Each row was made from one small tree. The marks that hang from a mark follow it in brackets, in the order of their numbers. Every link used is in the known rows. Write each row's tree.
Known rows:
j289{j790 j875{j113{j100}}}: [ 2.53 -0.81  2.10 -2.18  1.75 -2.21 -0.34  2.32 -1.37  5.07  5.05 -3.87
 -0.14  5.27 -0.07  0.00 -7.57 -1.16  4.29 -0.94  1.35]
j100{j113{j295 j875} j904}: [-2.13  2.04  4.98  3.47  1.43  0.33 -5.25 -1.73  0.09 -3.65  0.22  2.51
  3.98 -4.44 -6.73 -5.22  0.92  0.40 -2.74  0.73 -3.09]
j113{j100 j295 j875{j289}}: [-0.77  2.16 -2.15  2.64 -1.24  0.16  2.41 -3.82 -2.28 -2.20 -4.81  1.76
 -0.19 -0.28 -0.14 -3.34  2.93 -0.31 -0.08  0.82 -2.08]
j904{j100{j113}}: [-3.62 -3.90  0.82 -5.32  1.57  0.71 -2.54  1.55 -1.23 -0.94  4.74  0.38
  1.46 -0.33  0.33  3.42  1.75 -2.18  1.29 -1.73 -1.89]
j938{j875{j113} j922}: [ 1.25 -2.40  0.77 -0.16 -2.42  9.10  4.88  4.71  2.17  3.49  1.04 -1.52
 -0.03 -1.97 -0.74  5.18 -1.53 -2.23 -1.34 -1.00  5.26]
j875{j113{j100{j904} j295} j289}: [ 1.37  3.75 -0.03  1.15  0.31 -3.94 -3.40 -1.41 -0.15 -0.93 -2.73  1.35
 -0.35 -2.18 -0.04 -1.51  2.41  0.39 -2.02  3.11  2.37]
j100{j113}: [-1.88 -3.58  0.01 -3.19  0.60  2.75 -0.39  0.81  0.19 -0.74  5.56 -0.47
  3.78  0.08  0.67 -0.80  1.60 -1.98  0.46 -2.93 -1.45]
j938{j875}: [-0.69 -1.28  1.74 -1.85 -1.80  5.82  4.44  1.84  2.59  0.06 -0.14 -1.94
 -0.05 -0.33 -1.33  1.75  0.66  0.53 -0.86 -3.67 -0.49]
j113{j100 j295}: [-3.93  3.86  1.00 -1.01 -0.40 -0.80  4.60 -0.79 -4.19 -3.13 -2.22 -2.99
  1.27  0.84 -1.30 -4.81  5.93  0.69  0.73 -2.79  0.53]
j100{j904}: [-3.09  2.41  0.83 -0.45  1.04  1.64 -0.22  0.16  3.72 -2.82  1.76 -0.29
 -0.64 -0.72  1.22  0.55  3.80  0.50 -2.19 -2.56 -0.02]
j113{j100 j875{j289}}: [-0.08 -0.35 -5.98  0.69 -0.32  1.50  3.34 -2.90  0.49 -1.73 -3.03  2.68
 -0.88 -0.01  4.90  0.77  0.63 -1.28  1.23  0.75 -1.87]
j295{j113}: [-3.74  1.29  0.36 -2.16 -2.97 -0.22  1.96  1.44 -0.12  0.80  1.83 -1.01
 -0.09 -0.88  0.59  0.76  2.18  1.94  1.22 -1.14  1.94]
j289{j790}: [-0.72 -3.94  1.01 -1.82 -0.11  1.91  2.33  1.63 -0.62  0.34  4.35 -3.52
 -1.04  6.70  1.51 -0.01  0.65  1.00  0.83 -5.33 -1.49]
j875{j113{j295} j289}: [ 3.25 -0.94  1.72  0.49 -3.89  1.98 -1.73 -1.12 -0.42  4.57  0.30  0.15
 -0.58  1.60 -1.44 -1.61  2.70 -1.89 -2.39  0.66  0.58]
j113{j295}: [-2.92  1.77  3.34 -0.32 -2.29  2.74  2.48 -0.74 -2.25 -0.41  0.61 -2.57
  0.44  1.84 -3.26 -4.15  5.78  0.12 -1.67 -4.11 -1.25]
j904{j100}: [-4.20 -0.88  0.24 -4.63 -0.37  1.91  1.60  0.39 -0.63 -0.28  1.82 -0.27
 -2.53  2.25  1.29  4.01  3.67 -0.91  0.24 -2.41 -1.13]
j289{j790 j875}: [-0.44 -1.47  2.86 -2.01  1.04  1.27 -0.06  1.93  1.80  4.05  7.28 -4.69
 -0.55  6.60 -1.67  1.20 -4.17 -1.06  1.54 -6.32 -3.41]
j100{j113{j295 j875{j289}} j904}: [-0.28  0.04  1.35  3.84  0.92  0.07 -7.08 -3.05  2.84 -2.06  0.18  4.36
  3.06 -4.99 -3.96 -2.81  1.27 -0.79 -4.01  1.77 -4.39]
j875{j113{j100{j904}} j289{j790}}: [ 3.27 -1.99 -2.41 -0.39  2.72 -5.05 -3.32  1.14  1.05  0.27  1.11  0.16
 -1.79  2.44  5.18  2.54 -2.46  1.43  0.54  1.70  1.55]
j938{j875{j289}}: [ 1.17 -3.25 -1.93 -1.75 -2.37  5.14  2.48  0.64  4.98  1.33 -0.29 -0.38
 -0.85 -0.57  1.22  4.54  0.71 -0.55 -2.02 -3.04 -2.02]

Which tree is each row?
[-0.09  8.09  5.47  0.79  1.55 -3.96 -3.78 -0.35  0.35  1.38  0.34 -1.87
  1.20 -2.20 -5.97 -3.54 -2.14 -0.49 -0.33  1.45  1.96] => j289{j875{j113{j100{j904} j295}}}
[ 2.23  0.94 -3.64 -0.60  1.09 -2.47 -2.21 -0.60  2.53 -0.35 -0.87  2.12
 -0.97 -1.99  5.36  2.58  0.48 -0.55 -0.54  3.01  3.10] => j875{j113{j100{j904}} j289}
[-0.66  5.39  3.60  0.96  0.53 -3.38 -1.89 -0.50 -2.54 -2.30 -2.30 -0.59
  0.53 -1.99 -2.64 -4.26  2.44  1.54 -0.57  2.60  4.01] => j875{j113{j100{j904} j295}}
[ 4.71 -7.76 -1.70 -0.17 -1.76  6.18  2.12  5.28  2.85  5.44  2.65 -1.99
 -1.65  2.27  1.35  7.57 -4.48 -1.51 -1.09 -1.61  1.93] => j938{j875{j113 j289{j790}} j922}
[-3.54  3.02 -1.38  0.34 -1.19 -2.00  3.34 -0.49 -2.88 -1.70 -3.37  1.78
  0.23 -2.62  0.76 -1.50 -0.97  2.49  3.86  3.13  2.15] => j295{j113{j100 j875}}
[ 4.71 -2.16 -2.69 -2.14 -1.58  1.74  2.11  1.16  1.78  2.49 -2.49  0.37
 -0.51 -1.61  3.02  3.34 -2.66 -1.11  1.19  2.03  2.59] => j938{j875{j113{j100} j289}}
[ 0.55 -1.32 -1.15  2.53  0.18 -2.45  1.48 -2.14 -3.74 -1.26 -3.00  0.03
 -1.11  3.84 -0.20 -3.29 -0.16  1.32  1.19 -0.40 -3.65] => j113{j100 j295 j875{j289{j790}}}
[-1.54  4.93 -1.66  3.83  1.02 -2.42 -0.90 -3.90  0.45 -4.40 -5.56  3.22
 -0.53 -3.50 -0.63 -2.55  3.03  1.23 -1.99  2.13 -2.07] => j113{j100{j904} j295 j875{j289}}
[ 1.72 -3.11  1.31  3.62 -1.70  1.07 -0.43 -2.15 -1.48  1.40 -0.33  0.27
 -1.69  4.83 -2.85 -2.62  0.09  0.49 -1.70 -1.54 -5.24] => j113{j295 j875{j289{j790}}}
[-0.34  2.10 -0.87  0.59  1.73  3.22  2.94  4.38  2.85 -1.49 -2.31 -0.85
  0.27 -5.51  0.73  4.74 -1.63  0.24 -0.62  1.80  6.91] => j938{j875{j113{j100{j904}}} j922}
[-5.46  5.34 -1.43 -1.69  1.32 -5.91  0.26  1.13  0.21 -4.43 -1.72  0.27
  0.06 -4.54  2.23  0.81  2.11  4.01  1.78  1.41  3.79] => j295{j113{j100{j904}}}
[ 1.77  2.10  3.23 -0.78  3.67 -4.61 -3.89  2.07  1.77  2.31  4.26 -2.51
 -0.39  2.40 -0.88  0.93 -7.52  0.31  2.18  0.10  1.51] => j289{j790 j875{j113{j100{j904}}}}
[ 0.31  2.70  2.74 -0.70 -1.70 -0.90  1.71 -0.20 -5.50  0.39 -1.82 -1.94
  0.91  0.85 -2.38 -5.04  2.32  0.35  1.36  1.01  3.31] => j875{j113{j100 j295}}
[-2.65  3.66 -4.18  1.72  0.87 -5.01 -1.50 -1.79  2.48 -3.01 -4.55  4.56
 -0.77 -6.19  3.44  2.21 -0.72  2.96  0.59  4.90  1.05] => j295{j113{j100{j904} j875{j289}}}
[ 0.51  5.16  4.33 -0.68 -0.75 -1.32 -0.35 -0.48 -2.45  4.35  1.20 -2.97
  1.44  0.73 -4.97 -4.21 -2.21 -2.00  1.86  0.16  1.67] => j289{j875{j113{j100 j295}}}
[ 2.21 -6.02  1.41  2.80 -0.01  0.09 -4.28 -1.07 -2.06  1.00  2.69  0.95
  2.36  2.35 -3.94 -3.63 -1.89 -0.50 -0.85 -0.74 -6.05] => j100{j113{j295 j875{j289{j790}}}}
[ 3.17 -4.51 -2.79 -0.06 -2.81  8.58  3.26  3.22  4.53  4.92  0.67 -0.07
 -0.79 -1.87  1.73  7.72 -1.55 -3.17 -2.37 -0.15  3.50] => j938{j875{j113 j289} j922}
[ 4.24 -5.12 -3.34 -1.93  0.02 -2.52  0.57  0.90 -1.72  2.67  1.64 -1.13
 -1.81  5.16  5.61  1.63 -2.89  0.01  2.89  0.66  1.41] => j875{j113{j100} j289{j790}}
[-1.76 -0.29  1.51  1.57  2.36  1.81 -4.46 -1.01  2.89 -3.42  2.26  3.86
  3.42 -4.20 -1.95 -1.35 -1.14 -0.71 -1.36  1.00 -2.08] => j100{j113{j875} j904}
[ 1.08 -3.97 -4.69  1.26  1.28 -0.91  2.44 -1.34 -0.88 -0.73 -0.79  0.94
 -1.91  4.46  4.70  0.94 -2.30  0.58  2.71 -0.42 -3.08] => j113{j100 j875{j289{j790}}}
[-1.40 -3.28  0.44 -0.10 -0.21  0.19 -4.97 -2.47 -1.85  0.14 -0.17  3.98
  0.95 -2.00 -3.42  0.94  1.41 -2.23 -1.13  2.09 -5.41] => j904{j100{j113{j295 j875{j289}}}}
[-3.51  6.74  2.01  3.95  1.30 -1.60  0.53 -2.63 -1.86 -5.79 -4.86  1.66
  0.35 -3.06 -3.52 -5.14  3.02  1.81 -0.92  1.55 -0.43] => j113{j100{j904} j295 j875}
[ 2.15  0.62 -0.93 -0.33 -2.40 -1.47  0.37 -1.52 -2.90  1.92 -2.15 -0.14
  0.13  0.71  0.54 -2.26  2.35 -0.96  0.01  1.96  1.94] => j875{j113{j100 j295} j289}
[ 0.41 -0.92 -3.63  2.44  3.47 -3.49 -1.23 -1.26  2.03 -3.79 -1.64  2.27
 -2.31  1.14  4.17  1.50 -2.13  2.22  0.64  0.76 -2.72] => j113{j100{j904} j875{j289{j790}}}
[ 6.02 -5.65 -1.38 -2.04 -0.12 -0.71  1.38  2.95 -0.06  3.14 -0.55 -1.30
 -1.71  2.64  2.37  3.54 -5.90  1.14  2.52  1.25  1.05] => j938{j875{j113{j100} j289{j790}}}
